Each row comes from the steps of one walk. Every step used is in the known rows, and no mark comes twice. Write the walk behind each row, first mark first.
Known rows
Y, E, K, U: [ 0.517  1.261  1.382  0.708 -1.780 -0.691  4.826 -1.511  3.640 -0.058
 -0.921  1.850  0.531 -1.754 -0.133  2.372  0.275]
K, E, Z, U, Y: [-0.880 -2.288 -0.101  0.159 -0.850 -0.785 -1.966  0.284 -2.095  0.300
  0.620 -0.862  0.142 -0.476  0.115  1.671 -0.315]
K, E: [ 1.074  0.340  0.229  0.376  1.789 -0.428 -4.828 -0.306 -1.175  0.043
  1.596  0.052 -0.439 -0.443 -0.238  1.381  1.104]
Y, U, K, E, Z: [-0.607 -3.212 -0.750  0.137  1.966 -0.337  5.377  2.605 -2.136 -1.709
  0.632 -1.201 -2.439  0.020 -0.412  0.089  1.992]
K, U: [ 0.384  1.639 -0.187 -0.314 -0.280 -0.731  4.307 -0.126  2.561  0.947
 -0.873 -0.726  0.956  1.301 -0.407 -0.871 -1.922]
U, Z, E: [ 0.530  3.708  0.058 -0.234  1.614  0.714 -7.747  0.998 -1.389 -0.268
  0.060 -0.398  0.125  0.620 -0.220  0.407 -1.720]
Y, E: [ 1.738  0.187  0.896  0.270 -0.134  0.013 -2.534 -2.110  1.432  0.153
  1.182  0.826 -1.492 -1.212  1.479 -1.304  2.248]
U, K, E, T: [ 0.449 -3.945 -1.160  0.701  2.582  0.776 -3.794 -0.248 -1.990  0.437
  2.179 -0.180  0.791 -0.411 -0.397 -0.241  2.377]
Z, E, K, U: [-0.566  3.861 -0.006  0.291 -0.226  0.301  2.390  1.238  0.740 -1.180
 -1.964  0.457  1.514  0.401 -1.598  2.625 -1.990]
U, K: [ 0.904 -1.303 -0.494 -0.590  0.466  0.233  0.884  0.202  0.724  0.365
  0.816 -0.409 -0.773  1.564 -0.380 -1.938  1.784]
E, K, U, Z: [-0.663  3.817  1.187 -0.203 -0.938 -1.023  3.626 -0.082  2.653  0.702
 -1.911  1.531  1.967  0.094 -1.591  3.085 -3.096]
Y, U, K: [ 0.230 -1.627 -1.304 -0.758  1.419  0.885  6.311  1.894  1.303 -0.469
  0.075 -0.517 -2.706  1.935 -0.610 -3.642  1.924]
Y, E, Z, U: [ 0.120 -0.548  1.721  0.259 -2.673 -0.390  0.813 -2.116 -0.065  0.118
 -0.645 -0.036  1.244 -0.119  2.387 -0.228 -0.972]
U, Z, E, T: [-0.282  2.786 -0.731  0.078  2.483  1.577 -8.793 -0.096 -2.578 -0.104
  0.047  0.040  1.415 -0.078  0.254 -1.133 -1.841]
E, Z, U, Y: [-1.287 -0.569 -0.198 -0.815 -2.098 -0.462  1.808 -0.335 -0.673  0.354
 -0.752 -0.650 -0.171  0.798  0.613 -1.515 -1.018]
U, K, E, Z: [ 0.104 -2.993  0.031  0.308  1.014 -0.999 -0.008  1.084 -2.830 -0.827
  1.398 -1.134 -0.559 -0.334 -0.205  1.680  1.733]
Y, U, K, E, T: [-0.185 -4.258 -2.017  0.498  3.577  1.463  1.554  1.446 -1.273 -0.476
  1.456 -0.328 -1.128 -0.092 -0.612 -1.925  2.626]
Y, E, Z, U, K: [ 0.242 -3.919  1.099  0.236 -2.796 -0.194  2.948 -0.916  0.292  0.384
 -0.075 -0.597  1.261  0.658  1.736 -0.381  0.303]

Which walk is each row?
[-0.068  0.325  0.672  0.287  1.064 -1.202 -2.044 -0.245 -3.144 -1.090
  0.794 -0.447 -0.484 -1.045  0.439  1.846  0.390] : K, E, Z
[-0.578  2.423 -0.989  0.310  1.659  0.857 -3.141  0.803 -0.327  0.682
 -1.061 -0.895  3.233  0.353 -0.353 -0.132 -4.063] : K, U, Z, E, T
[ 0.576 -0.169  0.495  0.260 -1.057  0.131 -0.896 -1.685  1.953 -0.447
  0.959  2.674 -3.372 -3.456 -0.070  0.476  4.526] : U, Y, E, K
[-0.925  1.252  0.983 -0.612 -2.043 -0.448  2.124 -0.990 -1.208  0.087
 -1.507 -0.663  2.022  2.008  1.150 -0.783 -2.805] : E, Z, U
[-0.365  5.094  0.893 -0.017  0.795  0.801 -5.745  0.642 -1.365 -1.163
 -0.937  1.586  0.482 -0.390 -1.175  2.974 -1.282] : U, Z, E, K
[-0.121  2.578 -0.120 -0.831  1.682  0.370  1.536  1.015  1.024  0.003
 -0.556  0.362 -1.950  0.989 -0.173 -2.180 -0.970] : Y, U, Z
[ 0.085 -0.994  0.920  0.313 -2.888  0.506 -0.404 -1.974  2.412  0.621
 -0.054  2.388 -0.572 -1.687  0.159  1.001  1.952] : Z, U, Y, E, K
[-0.818  2.093 -1.187  0.096 -0.310  0.255  1.979  2.011  1.278 -0.846
 -1.185  0.359 -0.652 -0.973 -2.148  1.872 -0.117] : Z, E, K, U, Y
[-0.036  1.934 -1.304  0.118  2.289  1.962 -6.059 -0.356 -2.608 -0.843
  0.140 -0.203  0.752  0.159  0.538 -2.341 -0.087] : Z, E, T
[ 0.245  2.411  0.395 -0.395 -0.112 -1.109  1.820  0.148  2.624  1.611
 -0.977 -0.369  1.665  1.091 -0.652  0.557 -3.620] : K, U, Z
[ 0.344 -1.564  0.143 -0.004 -0.922 -0.832  0.109 -1.416 -0.084 -0.655
  1.184  0.184 -3.608 -3.121  1.635 -1.750  3.302] : U, Y, E, Z
[ 0.701 -3.749 -0.005  0.459 -0.131  0.277 -2.364  0.703 -0.337  1.374
  1.132 -0.842  2.236  2.183 -0.643  2.007 -0.091] : Z, U, K, E
[-0.768 -2.123  0.317 -0.578 -2.117 -0.202  4.287  0.259 -0.856  0.322
 -0.985 -1.272  1.912  2.699  0.488 -0.962 -1.522] : E, Z, U, K
[-0.109 -0.626 -0.711 -0.704 -1.425  0.438 -1.011 -0.457  1.300  1.539
  0.046 -0.115 -0.163  1.408 -0.104 -2.041 -0.251] : Z, U, Y
[-0.007 -1.975 -0.138  0.249 -1.742 -1.643  5.516 -0.500  2.193  0.132
  0.101 -0.628 -1.876 -2.690  0.963 -0.566  0.965] : K, U, Y, E, Z
